Every row comes from one small tree of marks. The marks that hang from a mark follow it in brackets, in the order of their numbers. Every link used is in the known rows. Which tree was each row made from?
Known rows
z887{z930{z449{z419} z453{z373 z981}}}: |  0.07 |  2.21 |  0.76 |  5.12 |  1.40 |  2.93 | -0.32 | -1.47 | -2.39 |  1.96 |  0.99 |  2.16 |  4.15 | -0.50 |  1.21 | -0.37 |  2.08 |  0.89 |
z887{z419{z449} z930{z453}}: |  1.20 | -0.17 |  2.14 |  4.26 | -1.21 | -4.74 | -1.85 |  8.97 | -0.05 |  0.45 | -0.17 |  0.99 | -5.66 | -0.57 |  1.73 |  1.39 |  1.23 | -1.16 |
z373{z355 z450}: | -0.16 | -3.68 |  0.46 | -3.10 | -1.88 | -2.18 |  1.16 |  2.90 |  2.35 | -1.10 | -1.17 | -2.46 | -6.00 | -0.28 | -0.18 |  1.19 | -3.00 | -1.81 |
z981{z453{z373{z355}} z575}: | -0.75 | -0.24 | -0.70 | -4.98 |  0.83 |  1.43 |  0.87 |  0.44 |  2.15 | -0.53 | -0.13 | -1.69 |  2.50 |  1.03 | -1.35 |  0.27 | -2.73 |  1.69 |
z887{z930{z449{z419} z453{z373 z981{z575}}}}: |  0.35 |  3.41 |  0.31 |  3.56 |  2.12 |  2.65 | -1.20 | -4.55 | -1.98 |  1.79 |  1.81 |  2.33 |  6.42 |  0.07 | -0.12 | -1.03 |  1.17 |  0.27 |
z930{z449{z419} z453{z373{z450}}}: | -0.53 |  1.55 |  0.14 |  3.91 |  2.48 | -0.87 |  0.81 | -4.83 |  0.04 |  2.10 | -0.36 |  3.07 | -2.28 | -0.20 |  0.41 | -1.02 | -1.20 | -5.04 |
z453{z373{z355 z450} z981{z575}}: | -0.40 | -0.45 | -1.49 | -5.26 | -0.19 |  4.29 |  0.41 | -5.55 |  0.59 | -1.21 |  0.32 | -2.03 |  2.62 |  0.77 | -1.46 |  0.69 | -2.92 |  0.32 |
z453{z373{z355} z981}: | -0.91 | -1.34 | -0.42 | -2.98 | -1.05 |  6.29 |  1.64 |  0.99 | -0.13 | -0.73 |  0.09 | -2.45 |  3.10 |  0.15 |  0.29 |  2.30 | -1.13 |  3.74 |
z887{z419 z930{z449 z453{z373{z355 z450}}}}: |  2.30 | -0.74 |  0.90 |  0.94 |  0.64 | -5.13 | -0.30 |  1.77 |  0.70 | -1.54 | -0.27 |  2.27 | -0.89 | -1.61 | -0.66 | -1.61 |  3.76 | -0.17 |
z930{z449}: | -0.22 | -1.46 |  0.11 |  3.00 | -0.94 | -0.14 |  1.54 |  3.56 |  0.26 |  0.00 | -0.07 | -1.10 | -2.13 | -0.36 |  0.45 |  0.74 | -0.17 | -0.42 |
z887{z419 z930{z449 z453{z373 z981}}}: |  0.78 |  2.07 |  0.00 |  4.16 |  0.36 |  1.54 | -0.13 |  1.99 | -3.36 | -0.19 |  0.93 |  1.86 |  4.11 | -0.56 |  1.31 | -0.54 |  5.88 |  3.78 |
z981{z575}: | -0.84 | -0.60 |  0.12 | -0.68 | -1.47 |  1.53 |  0.86 |  2.43 |  0.56 | -0.13 | -0.10 | -2.83 | -0.29 |  0.69 |  0.27 |  1.12 | -3.00 | -0.80 |
z981{z453{z373} z575}: | -1.44 |  1.36 | -1.33 | -2.00 |  0.66 |  3.76 |  1.14 | -0.30 |  0.25 |  0.18 | -0.45 | -1.68 |  2.79 |  1.26 | -0.06 | -0.01 | -2.84 |  0.88 |
z887{z930{z449{z419} z453{z373{z450} z981}}}: |  0.38 |  1.92 |  0.09 |  4.15 |  1.49 |  1.12 | -0.61 | -4.86 | -2.15 |  1.57 |  0.41 |  2.48 |  1.07 | -0.51 |  0.71 | -1.26 |  1.25 | -1.60 |
z373{z355 z450 z453}: | -0.91 | -4.37 | -0.17 | -6.37 | -2.67 | -4.79 |  0.21 |  0.11 |  3.49 | -1.39 | -1.79 | -2.34 | -6.31 | -0.08 | -1.44 |  0.32 | -2.53 | -1.92 |
z930{z453{z373{z355 z450} z981{z575}}}: | -1.65 | -0.18 | -1.08 | -4.35 |  1.03 |  3.41 | -0.56 | -4.74 | -0.16 |  0.19 |  0.85 | -0.56 | -0.37 |  1.45 | -0.98 | -0.01 | -1.60 | -1.06 |
z373{z355 z450 z453{z981}}: | -1.46 | -3.51 | -1.09 | -6.93 | -2.55 | -2.19 | -0.13 | -2.49 |  1.70 | -1.08 | -0.96 | -2.47 | -4.64 |  0.65 | -1.14 |  0.79 | -1.21 |  0.15 |
z887{z419 z930{z449 z453{z373{z355} z981}}}: |  1.32 |  0.49 |  0.62 |  1.14 |  0.64 | -0.63 | -0.29 |  2.65 | -1.42 | -0.88 |  1.24 |  1.89 |  3.63 | -0.82 |  0.09 | -0.16 |  6.01 |  4.40 |
z981{z453{z373{z355 z450}} z575}: | -0.43 | -0.54 | -1.38 | -5.79 |  0.99 | -0.33 |  0.55 | -2.89 |  2.57 | -0.81 | -0.69 | -1.40 | -0.56 |  0.90 | -1.80 | -0.63 | -3.73 | -0.81 |

Write each row's tree
|  0.49 |  0.12 |  2.33 |  5.71 |  0.47 | -3.76 | -0.44 |  3.75 | -0.21 |  1.95 |  0.29 |  1.80 | -2.25 | -0.86 |  1.16 | -0.64 |  1.00 | -1.92 |
z887{z930{z449{z419} z453}}
|  2.55 | -0.47 |  1.75 |  3.33 | -2.53 | -3.83 | -0.84 |  8.10 |  0.79 | -0.98 | -0.66 | -0.48 | -3.09 | -1.20 |  1.22 |  2.13 |  0.04 |  0.25 |
z887{z419{z449} z930}
| -2.22 | -0.40 | -1.42 | -4.64 | -2.13 |  1.62 | -0.47 | -2.90 | -0.06 | -0.07 |  0.13 | -2.66 |  1.29 |  1.66 | -0.75 |  0.77 | -1.26 |  1.26 |
z373{z453{z981{z575}}}
| -0.70 | -0.20 | -0.85 | -4.31 | -0.34 |  6.08 |  0.75 | -2.14 |  0.36 | -0.81 |  0.96 | -2.27 |  5.56 |  0.73 | -0.99 |  1.64 | -2.00 |  2.95 |
z453{z373{z355} z981{z575}}
|  0.93 |  0.94 |  1.06 |  4.90 |  1.47 | -1.52 | -0.25 | -2.30 | -0.32 |  1.21 | -0.54 |  2.54 | -0.60 | -1.34 |  0.46 | -1.75 | -0.21 | -3.33 |
z887{z930{z449{z419} z453{z373{z450}}}}
|  1.34 |  1.19 |  0.89 |  4.77 |  0.34 | -0.97 |  0.25 |  4.50 | -1.52 | -0.51 | -0.07 |  1.96 |  2.37 | -1.37 |  1.05 | -0.99 |  4.47 |  1.66 |
z887{z419 z930{z449 z453{z373}}}
| -0.95 |  1.18 | -2.12 | -2.19 | -0.41 |  6.49 |  0.65 | -6.41 | -1.30 | -0.51 |  0.02 | -2.10 |  3.01 |  1.04 | -0.21 |  0.41 | -3.09 | -0.23 |
z453{z373{z450} z981{z575}}
| -1.22 | -2.34 | -1.54 | -8.47 | -1.89 | -2.48 | -0.98 | -5.58 |  2.22 | -1.17 | -0.08 | -2.34 | -2.51 |  1.31 | -2.48 |  0.18 | -2.04 | -0.66 |
z373{z355 z450 z453{z981{z575}}}
| -1.37 | -0.15 | -1.60 | -1.46 |  0.03 |  2.33 |  1.54 | -0.49 | -0.01 | -0.06 | -1.87 | -1.47 | -2.49 |  0.67 |  0.81 | -0.34 | -2.97 | -0.84 |
z981{z453{z373{z450}}}
| -0.78 | -1.76 | -0.96 | -4.45 |  0.25 |  0.06 |  1.43 |  0.17 |  1.96 | -0.82 | -1.57 | -1.48 | -3.18 |  0.33 | -0.45 |  0.06 | -2.92 | -0.15 |
z981{z453{z373{z355 z450}}}
| -1.11 |  1.07 | -2.01 | -2.87 |  0.77 |  2.05 |  0.61 | -3.62 |  0.52 | -0.20 | -1.05 | -1.38 | -0.12 |  1.24 | -0.49 | -0.98 | -3.71 | -1.62 |
z981{z453{z373{z450}} z575}
| -0.09 |  1.03 |  1.39 |  5.04 |  0.63 | -1.19 | -0.83 |  1.29 | -2.09 |  2.21 |  1.22 |  1.76 | -0.68 | -0.19 |  1.40 | -0.11 |  2.23 | -0.07 |
z887{z930{z449{z419} z453{z981}}}
| -1.09 | -1.46 | -0.30 | -3.49 |  0.17 |  1.73 |  1.80 |  3.69 |  1.72 | -0.40 | -0.94 | -1.79 |  0.22 |  0.39 |  0.01 |  1.04 | -1.85 |  2.43 |
z981{z453{z373{z355}}}
|  2.47 | -0.35 |  1.14 |  4.02 | -1.80 | -4.31 |  0.65 |  6.49 | -0.42 | -1.62 | -0.26 | -0.04 |  0.44 | -1.70 |  0.91 | -0.04 |  3.64 |  2.21 |
z887{z419 z930{z449}}
|  1.39 |  1.12 |  1.50 |  4.26 | -0.39 | -0.70 | -1.37 |  6.34 | -0.30 |  0.15 | -0.44 |  1.42 | -1.27 | -0.79 |  1.45 |  1.08 |  0.83 | -0.25 |
z887{z419{z449} z930{z453{z373}}}
| -0.71 |  0.21 | -1.48 | -2.16 |  2.33 |  1.52 | -0.75 | -6.61 |  0.16 |  0.20 |  1.66 |  1.13 |  0.35 |  1.10 | -2.09 | -1.10 |  0.41 | -1.29 |
z930{z449 z453{z373{z355 z450} z981{z575}}}
| -2.13 | -1.84 | -1.77 | -4.09 | -2.71 |  0.13 |  0.08 | -3.17 | -0.27 | -0.32 | -1.28 | -2.52 | -4.13 |  1.01 |  0.16 |  0.44 | -1.45 | -0.65 |
z373{z450 z453{z981}}
|  1.75 |  0.94 |  0.26 |  3.96 |  0.46 | -2.79 | -0.13 |  1.05 | -1.28 | -0.86 | -0.56 |  2.35 | -0.51 | -1.33 |  0.60 | -1.94 |  3.52 | -0.71 |
z887{z419 z930{z449 z453{z373{z450}}}}
|  1.47 |  0.38 |  1.22 |  0.61 | -0.07 | -0.30 | -1.85 |  4.53 | -0.14 | -0.22 |  0.83 |  1.44 |  0.13 | -0.40 |  0.46 |  1.93 |  2.39 |  2.51 |
z887{z419{z449} z930{z453{z373{z355} z981}}}
|  1.64 | -0.59 |  1.64 |  2.02 |  1.64 | -3.63 | -0.45 | -1.59 |  1.66 |  0.52 | -0.21 |  2.67 | -1.14 | -1.62 | -0.83 | -1.47 |  0.01 | -2.67 |
z887{z930{z449{z419} z453{z373{z355 z450}}}}
|  0.14 |  2.20 |  0.93 |  3.60 |  1.31 | -1.56 | -1.71 | -1.81 | -1.58 |  2.11 |  2.08 |  1.84 |  2.08 |  0.49 |  0.13 | -0.70 |  1.55 | -0.64 |
z887{z930{z449{z419} z453{z981{z575}}}}
|  0.84 |  2.09 |  0.22 |  2.57 |  0.35 | -2.79 | -1.56 |  1.64 | -2.59 | -0.02 |  1.96 |  1.45 |  1.91 |  0.44 |  0.31 | -0.94 |  5.37 |  1.95 |
z887{z419 z930{z449 z453{z981{z575}}}}
|  0.66 |  1.25 |  1.69 |  5.72 |  1.40 |  0.19 |  0.10 |  1.09 | -0.58 |  1.66 |  0.00 |  2.27 |  2.51 | -1.23 |  0.90 | -0.83 |  0.61 | -0.95 |
z887{z930{z449{z419} z453{z373}}}
